Every row comes from one small tree of marks. The marks that hang from a mark follow it in brackets, in alphabetical order. Every link used is in the known rows. Which tree was each row made from?
Known rows:
mutu{nirumo{gedu pulobus}}: [-1.47 -0.34 -0.88  5.76  1.99 -0.46  1.83  0.09  1.45 -1.33 -1.85  2.52
 -1.29 -1.30 -2.14  0.93  0.95  0.91 -2.57 -1.66 -0.81]
dudim{mede pulobus{nanal nirumo{gedu mutu}}}: [ 4.06 -1.30 -2.60 -3.37  0.73 -1.28  0.53 -3.39 -0.42  0.35  0.69 -0.51
  3.47  4.37  0.49 -0.23  0.79 -3.70 -1.38  1.03 -0.26]
dudim{mede{nanal nirumo{mutu}} pulobus}: [ 2.52 -1.65  1.36 -6.54  1.36  0.38 -1.61  2.20 -0.01 -2.85 -0.08 -1.05
  1.36  3.37  3.43 -1.35 -0.22 -4.38 -2.54  1.79 -2.42]
nirumo{gedu mutu pulobus{nanal}}: [ 1.82  1.60 -1.54  7.36 -0.02 -4.99 -1.33 -4.10 -0.21  0.63 -3.91 -1.10
 -2.37 -1.08 -0.87 -0.87  0.56  1.84  0.35 -0.26 -0.17]
kena{nirumo{mutu pulobus}}: [ 1.57  3.28  0.17  5.45  3.67  0.02 -0.86 -0.94 -1.41 -0.43  4.45  0.24
  0.55 -2.16  1.94 -0.83  1.90 -2.56 -2.10 -0.63 -1.30]
pulobus{nanal{mede{dudim nirumo{gedu}}}}: [-1.32 -0.90 -1.18 -2.01 -1.94 -0.99  2.60  1.46 -1.50  2.52  0.86  1.92
  0.36  0.43 -3.27  0.23 -0.07  3.35  1.28  0.25  2.07]
pulobus{nirumo{gedu mutu}}: [-0.94  0.05 -2.56  2.04 -0.12 -0.33  2.01 -4.12  1.00  0.35 -0.19 -0.68
 -1.01 -1.27 -1.08 -0.20 -1.38 -0.71 -0.38 -1.25  2.59]
mede{dudim nirumo{gedu mutu pulobus{nanal}}}: [-3.36  0.09  1.24  1.87 -2.57  1.86 -4.07 -0.64  1.79  0.64 -2.48 -0.43
 -3.17 -2.82  1.75  0.78 -1.30  3.01  1.66  0.31 -1.82]
dudim{mede{nanal} pulobus{nirumo{gedu}}}: [ 3.45 -1.35  0.34 -5.28  0.07  1.93 -0.03  0.03  0.27 -1.82 -0.52 -1.78
  4.27  3.82  1.55  0.35 -1.31 -4.02  0.07  0.62 -0.68]
mutu{nirumo{pulobus}}: [-1.13  0.05 -1.82  3.69  3.70  0.00  1.93  2.33  0.54 -0.52  0.82  3.55
 -1.05 -1.44 -2.10 -0.44  1.84 -0.95 -3.85 -1.02 -1.24]
mede{nirumo}: [-2.53 -0.81 -0.07 -1.98 -0.52  2.47  1.76  2.44  0.79 -1.17  0.95 -0.06
 -1.74 -0.61 -1.05  1.45  0.05 -0.26 -1.76 -0.27 -0.27]
nanal{mede{dudim nirumo{gedu mutu pulobus}}}: [-3.32  1.20  4.53 -0.97 -0.34  0.97 -1.14  1.09  0.26  0.27  0.31 -0.05
 -2.36 -2.26  0.91  1.17  1.23  2.98  2.63  1.05  1.79]
mutu{nirumo{gedu pulobus{nanal}}}: [-1.45 -0.58 -3.04  6.01  1.12 -1.75  2.11 -0.31  1.06  0.17 -2.11  3.26
 -0.73 -0.49 -3.07  0.05  0.32  1.64 -2.34 -1.79 -1.03]
mutu{nirumo}: [-0.65 -2.01 -2.34  1.67  3.90 -0.59  4.49  2.19  0.00 -1.29  1.66  4.54
 -0.94 -0.60 -2.74 -0.68  1.69 -0.94 -5.50 -1.04  0.46]
nirumo{gedu mutu pulobus{nanal{mede{dudim}}}}: [ 0.85  1.97  0.40  5.85 -0.12 -4.57 -1.73 -3.37 -0.62  1.44 -3.08 -0.55
 -2.22 -1.62 -0.41 -0.71  1.06  3.05  2.04  0.44  0.98]
dudim{mede{nirumo{gedu mutu}} pulobus{nanal}}: [ 2.84 -2.12 -0.56 -3.94 -0.06 -1.29 -0.36 -1.51 -0.08 -1.29 -0.45 -0.65
  1.61  4.66  1.43  0.46  1.12 -2.40 -2.29  1.55 -1.91]
dudim{mede}: [ 2.80 -1.65  0.87 -5.43  2.23  1.27  3.19  2.18 -2.09 -2.56  1.21  1.17
  1.28  1.65 -1.29  1.57  1.83 -1.73 -4.39  3.52  1.07]
dudim{mede pulobus}: [ 6.41 -1.52  2.18 -5.49  3.66  1.15  1.17  1.56 -1.82 -2.96  2.79 -0.82
  3.11  4.13  1.13  1.79  4.07 -4.88 -3.34  2.40 -0.59]
mede{dudim nanal nirumo{gedu mutu pulobus}}: [-3.98  0.13  2.78  0.48 -3.32  2.40 -5.67  2.00  2.45 -0.88 -4.70 -1.28
 -3.19 -3.62  3.49 -1.29 -4.65  2.79  2.97 -0.03 -2.30]
nirumo{gedu mutu pulobus}: [ 1.79  2.03  1.49  7.12  1.15 -2.97 -1.82 -3.54  0.39 -1.44 -3.52 -2.11
 -3.21 -2.08  0.61  0.39  1.54  0.90 -0.03  0.04  0.18]
pulobus{nanal{mede} nirumo{mutu}}: [-1.63  0.79 -6.47 -0.95 -0.13 -3.65  3.30 -2.17 -1.36  5.16  2.71  2.39
  0.77  0.10 -3.32 -3.60 -1.08 -0.27  0.69 -0.63  3.43]
nirumo{gedu pulobus{nanal{mede}}}: [ 0.66  1.95  0.19  4.88 -1.56 -2.01  0.47 -1.38 -0.64  1.30 -2.77 -1.22
  0.20 -0.03 -3.10  1.81  0.87  3.44  3.16 -0.35  0.78]
pulobus{nanal{mede{dudim}} nirumo{gedu mutu}}: [-2.16  0.06 -4.27  0.34 -2.06 -2.50  2.02 -3.83 -0.37  4.50  0.33  1.67
  0.53 -0.50 -2.53 -1.83 -1.99  2.31  2.55 -0.74  3.73]

Write each row's tree:
[ 3.58 -1.26  0.09 -4.47  0.84  0.18 -0.77 -1.18  0.31 -1.83 -0.70 -1.61
  3.02  3.32  2.55 -1.06 -1.18 -4.48 -0.68  0.87 -0.46] => dudim{mede{nanal} pulobus{nirumo{gedu mutu}}}
[-4.15 -0.06  3.30 -0.72 -4.43  4.96 -4.65  3.71  2.54 -0.94 -4.39 -1.49
 -1.49 -2.95  2.04  0.67 -4.86  3.24  4.10 -0.40 -2.40] => mede{dudim nanal nirumo{gedu pulobus}}
[ 5.44 -0.22 -0.50 -1.31  2.51 -2.41  2.26  1.25 -2.48  0.97  3.86 -0.23
  2.74  3.30 -1.66 -0.34  3.98 -2.54 -0.07 -0.72  0.85] => dudim{pulobus{nanal{mede}}}
[ 0.82  3.29 -0.84  3.85  1.78  0.75  0.83  0.62 -2.07  1.46  4.90  0.98
  2.96 -0.67 -0.61  0.20  1.49 -0.79  0.10 -0.94 -0.84] => kena{nirumo{pulobus{nanal{mede}}}}
[-1.99  0.36 -5.37  1.16 -1.90 -4.06  3.19 -4.42 -0.42  4.32  0.13  1.23
  0.50  0.35 -3.43 -2.04 -1.87  1.71  1.83 -1.21  3.91] => pulobus{nanal{mede} nirumo{gedu mutu}}
[-1.72 -0.75  1.31 -4.46 -2.20  2.41 -0.80  2.39  0.79 -2.47 -3.89 -0.66
  0.25  1.01  0.63  0.90 -2.87  0.59 -0.69  2.20 -1.68] => dudim{mede{nanal nirumo{gedu pulobus}}}
[-0.98 -1.89  3.37 -1.57 -2.22  1.89 -4.59  1.49  2.15 -1.82 -2.75 -1.81
 -1.76 -1.05  4.40 -1.30 -3.38  0.47  1.93 -0.92 -1.79] => mede{dudim{pulobus} nanal nirumo{gedu mutu}}
[-3.20  0.54  3.00 -1.67 -0.94  6.22 -3.23  3.83  1.47  0.01  0.85 -0.33
 -1.77 -3.12  1.37  2.15  0.01  1.02  1.29  0.77 -2.20] => mede{dudim nirumo{pulobus}}
[ 0.96  2.67  1.57  6.41  0.80  2.18  0.17 -1.51 -0.47 -1.29  2.20 -1.07
  1.88 -1.36  0.48  2.55  1.00 -0.04  0.11 -1.46 -1.06] => kena{nirumo{gedu pulobus}}
[ 2.75 -0.99  1.12 -3.29  0.99  2.48 -2.39  3.31 -0.23 -0.02  1.45 -0.48
  1.57 -0.99  2.51 -2.55 -1.90 -2.42  1.55 -0.46 -0.21] => mede{dudim{pulobus{nirumo{mutu}}} nanal}
[-3.19  1.80  2.88  0.26 -0.05 -1.20  0.52  0.18  0.11  0.04 -0.22 -0.56
 -2.31 -1.02 -0.38  0.77  1.46  2.18  1.63  0.36  2.07] => nanal{mede{nirumo{gedu mutu pulobus}}}
[ 3.00  0.17 -2.43  0.66  0.77 -2.78  1.22 -3.06 -0.57  2.20  2.24 -0.97
  2.33  2.61 -0.73 -1.00  1.53 -2.30  1.60 -1.78  1.48] => dudim{pulobus{nanal{mede} nirumo{gedu mutu}}}
[ 1.38  2.60 -1.04  7.75  1.09 -1.74 -0.44 -3.55 -0.89  0.23  1.55  0.01
  0.84 -1.20  0.85 -0.24  0.45 -0.01 -0.69 -1.44 -1.02] => kena{nirumo{gedu mutu pulobus{nanal}}}
[ 3.63 -0.43 -0.30 -0.11  1.22 -3.05  1.11 -0.60 -1.23  0.68  2.00 -0.87
  1.32  2.99 -0.55 -0.41  2.90 -1.55  0.31 -1.09  0.48] => dudim{pulobus{nanal{mede{nirumo{gedu mutu}}}}}
[-0.82 -0.49 -6.91  2.50 -2.04 -3.13  2.56 -4.96  0.19  3.44 -0.81  0.79
  0.25 -0.03 -3.14 -1.90 -2.64  0.61  0.11 -1.61  2.15] => pulobus{nanal nirumo{gedu mutu}}
[-1.27 -0.21  4.95 -2.42  0.41  0.58 -0.39  0.75  0.04 -0.43  1.69 -0.43
 -1.20 -0.48  1.51  1.21  2.17  1.45  1.99  0.44  2.21] => nanal{mede{dudim{pulobus} nirumo{gedu mutu}}}
[-3.38 -1.79  1.74 -4.90 -2.47  4.83 -2.03  5.82  0.95 -0.73 -0.84  0.55
 -1.03 -2.43  1.47 -0.90 -4.27  1.40  1.14  0.13 -1.18] => mede{dudim nanal nirumo}
[-2.70  1.23 -2.15  1.46 -0.43 -0.97 -1.54  0.38  0.72  1.07 -0.56 -0.07
 -2.93 -1.31  0.02 -1.17 -0.24 -0.12 -0.88 -0.07 -1.94] => mede{nirumo{mutu pulobus{nanal}}}
[ 2.38 -1.96  2.10 -5.12  0.09  0.09 -1.70  0.60  0.61 -3.42 -1.91 -1.76
  1.13  3.60  3.46 -0.27 -0.73 -3.05 -1.67  1.26 -2.13] => dudim{mede{nanal nirumo{gedu mutu}} pulobus}
[-3.15  0.84 -1.16  3.55 -2.13 -1.34 -1.53 -1.99  1.68  0.27 -3.17 -1.10
 -3.22 -1.13 -0.01  0.23 -1.07  1.83  0.22 -0.65 -1.52] => mede{nirumo{gedu mutu pulobus{nanal}}}
[-2.57 -1.28  1.90 -2.44  0.16  3.10 -1.66  1.99  0.85 -0.70  1.39  0.86
 -3.30 -2.92  2.09  0.08 -0.11  0.49 -1.47  1.03 -0.39] => mede{dudim nirumo{mutu}}
[-1.30 -2.22  1.00 -5.79 -2.21  1.98  1.06  2.31  0.40 -2.98 -3.25  0.08
  0.34  1.59  0.09  0.82 -3.03  0.52 -1.92  2.18 -0.51] => dudim{mede{nanal nirumo{gedu}}}
[-1.02 -0.75 -6.40  1.36 -3.14 -0.59  3.72 -3.19  0.20  3.42 -0.47  0.56
  1.94  0.73 -4.54 -0.04 -2.73  1.14  1.28 -1.94  1.95] => pulobus{nanal nirumo{gedu}}
[-3.51  1.06  4.91 -1.74 -1.11  2.75 -0.44  2.28  0.32  0.41  0.62 -0.28
 -1.20 -1.86 -0.14  2.54  1.22  3.33  3.46  0.85  1.71] => nanal{mede{dudim nirumo{gedu pulobus}}}
[ 4.93 -1.54  1.36 -2.05  1.95  2.00 -0.07  2.50 -1.73  0.30  3.70  0.27
  1.80  0.36  0.08  0.79  2.88 -1.37 -0.14  0.41  0.04] => mede{dudim{pulobus{nanal}}}
[-1.51 -0.49  0.66 -5.84 -0.98  2.62 -0.70  4.06  0.19 -1.91 -2.06  0.15
  0.44  0.86  0.74 -0.11 -2.27 -0.74 -1.51  2.67 -1.93] => dudim{mede{nanal nirumo{pulobus}}}
[ 0.71  3.09 -0.38  7.08  1.11 -2.25 -0.25 -3.41 -1.24  0.67  1.94  0.23
  0.91 -1.14  0.74 -0.23  0.82  0.61  0.17 -1.22 -0.26] => kena{nirumo{gedu mutu pulobus{nanal{mede}}}}
[ 3.74 -0.25 -0.82 -1.12  2.15 -2.90  1.13  0.58 -1.66  1.01  3.33 -0.29
  1.41  2.96 -0.45 -1.02  3.27 -2.52 -0.30 -0.70  0.30] => dudim{pulobus{nanal{mede{nirumo{mutu}}}}}
[-1.42 -0.29  5.30 -3.23 -0.39  2.46  0.32  1.94 -0.01 -0.42  1.99 -0.66
 -0.04  0.04  0.46  2.67  2.15  1.91  2.75  0.29  2.04] => nanal{mede{dudim{pulobus} nirumo{gedu}}}
